Each row was made from one small tree. The marks that hang from a mark follow it in brackets, in the order of their numbers. Every link used is in the known rows. Write each row's tree.
In the rows, 128 means zero.
Known rows
q_903(q_401(q_94) q_830(q_64) q_851(q_849)): [116 226 133 176 140 127 114 124 146 117 116  25 106 109 191 137 172 133
 187 100 131 143 151 155 143 173 102 134 152 142 152 187 118 134]
q_820(q_851(q_903)): [106 155 127 133 105 105 145 117 130 165 158 113 147 146 128 124 145 144
  96 134 164 110 115 118 142 121 127 108 147 148 120 148 158 173]
q_830(q_64): [115 136 143 147 141 144 129 124 122 120 103  96 109 114 138 157 155 115
 150 128 154 136 120 145 133 136 133 114 113 123 114 122 122 102]
q_903(q_830): [143 135 117 111 106 116 132 119 133 101 100 103  99 108 140  91 127 108
 122 114 120 137 133 112  91 117 125 121 173 136 134 134 109 156]
q_53(q_851(q_849 q_903)): [ 88 182  90 145 144 127 102 129 153 127 116 125 142 136 138 152 130 110
 106 106 184 112 129 129 156 142 154 113 101 139 166 152 129 136]
q_94(q_401 q_830(q_64)): [116 106 153 144 134 168 110 136 141 167 131  88  96  96 139 139 123 133
 165 100 137 155 136 180 158 171 165  86  92 120 102 107 142 112]
q_849(q_851(q_53 q_820 q_903(q_401(q_94)))): [126 183 108 173  89 150 103 112  97 162 141  63 236 171 115 150 168 200
  86 192 146 139 119 188 143  85 125 130 179 147 236 140 155 197]
q_598(q_401(q_340 q_903(q_830))): [123 103  97 149  96 126 153 151 129  70  75 131 108 142 159 106 142 101
 147 122 133 167 132  96  88 142 129  88 105 174 170 132 130 166]
q_598(q_401(q_94 q_340 q_903) q_851): [ 86 128  91 165 132 129 175 141 140 117  86 147 161 196 149 118 164 142
 171 149 169 152 111 149 119 153 113 104  90 147 179 144 140 158]
q_598(q_401(q_94 q_903) q_851): [109 141 114 139 137 115 169 162 146 138  85 123 149 198 143 115 150 152
 161 138 183 117 117 152 122 155  94 147 100 119 173 148 140 143]
q_401(q_598(q_851(q_849)) q_903): [111 142  81  45 181 113 159 135 134 127  63 127 121 169 138 113 128 151
 108  97 113 171 123 155 155 149  69 136  98 111 132 163 133  62]
q_401(q_340 q_598(q_851)): [ 86 112  81  77 137 133 141  74 125  99  88 138 142 167 126 106 132 134
 118 142 107 167  90 149 133 131  96  84 108 128 125 118 136 108]
q_903(q_851): [117 173 123 164 136 133 125 128 139 128 151 125 150 128 144 114 148 124
 145 124 117 113 131 135 142 133 127 137 109 123 128 143 127 130]
q_851(q_53): [131 121 109 131 114 142  98 121 127 151 117 123 152 134 137 133 139 129
 111 126 124 156 124 156  96 121 126 119 134 131 148 116 135 136]
q_401(q_340 q_598 q_903(q_830)): [136 112  89  95 114 117 140 134 112  86  63 140 111 131 153  93 168 109
 114 126  93 197 107 137 103  96  99  98 144 158 158 138 117 128]
q_903(q_401(q_94 q_340 q_598) q_830(q_64)): [122 141 123 136 110 146 106 107 116  95  71  60 104 118 173 133 182 135
 173 148 114 183  98 170 125 120 100  88 168 160 159 138 125 139]
q_849(q_851(q_53 q_598(q_401))): [104 119  82 126 108 174  99 115 119 146  77  84 127 188 106 101 101 144
  89 133 120 120 127 124 122 122 114 104  54  96 188 113 134 117]
q_903(q_401(q_94(q_830(q_64)) q_340) q_851): [ 90 158 140 216 135 158  75 111 133 129 160  75 160 101 176 157 197 134
 202 118 138 156 125 209 168 157 134  86 106 162 138 149 132 145]
q_903(q_401(q_94 q_340) q_830(q_64)): [120 159 137 172 101 147 122 103 127  93 101  61 113 112 177 139 191 129
 199 149 146 177 120 152 122 140 132 102 174 174 164 149 120 174]
q_53(q_851(q_598(q_401(q_903)) q_849)): [ 83 165  81 135 143 142 132 164 145 123  72 142  95 184 139 120 120 107
 141  63 165 104 157 108 164 154 119 141   9 106 164 162  94  81]
q_401(q_903): [139 130 131 136 137 123 146 170 125 135 115 156 133 136 143 137 164 132
 135 128 141 144 134 137 132 126 127 156 122 140 143 147 129 123]
q_849(q_851(q_53 q_598 q_820 q_903)): [ 98 161  77 127 104 177 120  87  89 146 111  68 208 183  76 137 143 167
  41 161 123 138 120 161 134  42 121 122 114 105 209 132 106 152]
q_820(q_851(q_53 q_598 q_903(q_830(q_64)))): [ 95 177  95 119  82 148 122  80 122 159  87  21 114 151 137 133 183 126
  92 108 157 143 121 140  91  89 101  97 161 130 152 146 106 173]
q_820(q_851(q_598 q_849 q_903)): [ 80 171  88 101 129 128 144 101 129 162 144  75 126 174 111 140 125 145
  80  84 138 122 147 108 172 125  99 116 102 120 121 179 126 121]
q_401(q_340 q_598 q_903(q_851(q_820))): [ 99 161  90 157 134 140 152 129  93 102 119 153 194 145 140 116 186 127
 123 141  85 181 111 165 157  77  93 107  90 140 136 148 108  92]
q_820(q_851(q_53 q_849 q_903)): [104 154  91 122 117 127 113 110 131 182 139  86 163 151 145 146 137 141
  78 103 142 160 135 135 126 141 118  83 135 146 139 150 167 150]
q_598(q_401): [119 107 124 144 118 132 128 137 135 105 114 116 117 151 128 129  94 127
 143 121 144 107 136 113 124 161 117  94  80 131 140 111 141 133]
q_903(q_401 q_830): [154 144 139 109  92 114 125 107 135  90 120  83 106 115 152 114 129 135
 149 116 111 133 147 118 118 151 123 143 176 166 151 148 128 172]

Which tree is each row?
[107  73  89 129 134 135  81 126 116 151 111 121 145 127 129 110 143 126
 118 114  94 182  87 202 122 101  87  52 126 125 140 118 123 116] : q_401(q_94(q_830) q_340 q_598)
[124  62 109 109 136 158 116 150 127 151 111 163 125 125 146 111 143 137
 141 102  88 209 119 182 163 145 139  70  81 142 124 119 157  99] : q_94(q_401(q_340 q_598 q_903) q_830)
[117  96 107 114 123 164 128 120 129 136 116 155 114 143 140 118 118 141
 147 148  92 182 110 142 163 149 154  73  95 134 123 110 156 105] : q_94(q_401(q_340 q_598))
[122 127  63 106 115 148 124 144 129 111  45  69  92 171 144 118 121 121
 115  55 109 166 171 125  76 140  82 117  78 123 187 156 100 114] : q_851(q_53 q_598(q_401(q_903(q_830))) q_849)
[111 221 114 165 149 132 169 135 114  92  81  62 139 103 161 131 183 107
 141  91 119 177 156 145 135 104 106 130 131 133 131 174  80  98] : q_401(q_903(q_830(q_64) q_851(q_820 q_849)))
[ 84 198  66 142 136 171 117  91 102 142 133  75 184 162 114 132 133 136
  97  84  70 156 167 164 139  89  86 124  85  97 145 160  71  85] : q_903(q_851(q_53 q_598 q_820 q_849))
[132 128 104 116  94 141  90  87  90 124 128  71 209 161 123 183 145 188
  82 152  94 151 124 200 125  98  86 106 140 155 193 125 142 144] : q_851(q_53 q_820 q_903(q_401(q_598)))
[114 111 110 190 123 134 144 179 128 122 105 152 150 168 156 135 170 135
 166 147 163 152 117 138 124 139 128  99  86 154 177 137 139 153] : q_598(q_401(q_94 q_340 q_903))
[ 86 152 106 153  99 128 144 130 131 181 146  69 135 210 118 128 136 164
 116 128 175  72 120 124 139 117  84 110  98 108 162 157 128 174] : q_820(q_851(q_598(q_401(q_94)) q_903))
[ 96  92 136 164 133 188 114 117 138 138 131 111 111  97 150 145 138 115
 179 109 129 191 129 172 162 167 182  48  81 142 104 102 145 126] : q_94(q_401(q_340) q_830(q_64))
[105 148  81 120 119 171  93 103 117 155 104  72 163 183  98 140 146 157
  56 152 142 132 119 145 126  84 134 126 105 108 210 135 133 154] : q_849(q_851(q_53 q_598 q_903))
[110  91 107  52 142 144 130 103 152 168 107 115 117 148 119  81  82 155
 124 100  97 152 111 192 152 167 109  86  96 100 101 110 149  99] : q_94(q_401(q_598(q_851)) q_830)
[ 84  97  89 140 114 166 133 111 121  87 109 120 113 171 114 138 111 119
 146 116 119 129 137 105 128 132 122  82  35 130 148 118 107 126] : q_851(q_598(q_401(q_340)))
[121 171  96 103  81 105 105  89 139 142 134  44 141 132 167 127 139 152
  98  93 124 160 156 124 109 164 113 101 187 190 163 165 170 191] : q_820(q_851(q_53 q_849 q_903(q_401 q_830)))
[122 204 119 152 158 133 142 149 140 100  74  72  96  99 183 127 181  98
 152  80 134 166 154 135 133 148 118 139 116 134 132 179 103  97] : q_401(q_903(q_830(q_64) q_851(q_849)))
[103  78 119 143 117 167 109 119 140 143 163 142 129 110 135 115 114 121
 155 109 105 182 134 156 152 160 180  59  97 150 117 107 151 142] : q_94(q_401(q_340) q_830)
[102 151  77 163 119 150 121 120  88 129 106 149 216 150 152 124 199 132
 107 140  71 205 111 199 123  69  92  95  99 144 163 134 114  99] : q_401(q_340 q_598 q_903(q_851(q_53 q_820)))
[ 87 208 104 153 112 127 121 101 123 111 146 104 182 138 130 170 130 149
 117 117 164 114 157 144 181 135 141 131 119 164 178 157 121 147] : q_53(q_851(q_820 q_849 q_903(q_401)))
[ 86 133  86 100 152 128 155 109 153  99  85  98 118 176 130 117  67 136
 135  90 143 124 148 112 134 194 103  95  66 119 131 130 138 107] : q_598(q_401 q_851(q_849))
[103 152  84 141 125 151 111 105 101 130 130  82 200 148 115 183 129 147
  67 115 122 173 149 173 115  98 120  89 133 143 177 135 121 141] : q_851(q_53 q_820 q_849 q_903)
[106 202  75 139  85 155 129  74 105 126 118  62 165 147 116  92 154 118
 102 105  70 142 151 158  85  54  86 135 141 108 161 149  50 145] : q_903(q_830 q_851(q_53 q_598 q_820))
[100 160  78 126  82 156 163  96  98  84  83  40 137 185  71 106  97 145
  64 144 135  94 137  98 116  70 108 101 105 112 201 127  90 177] : q_849(q_851(q_598(q_401) q_820 q_903(q_830)))
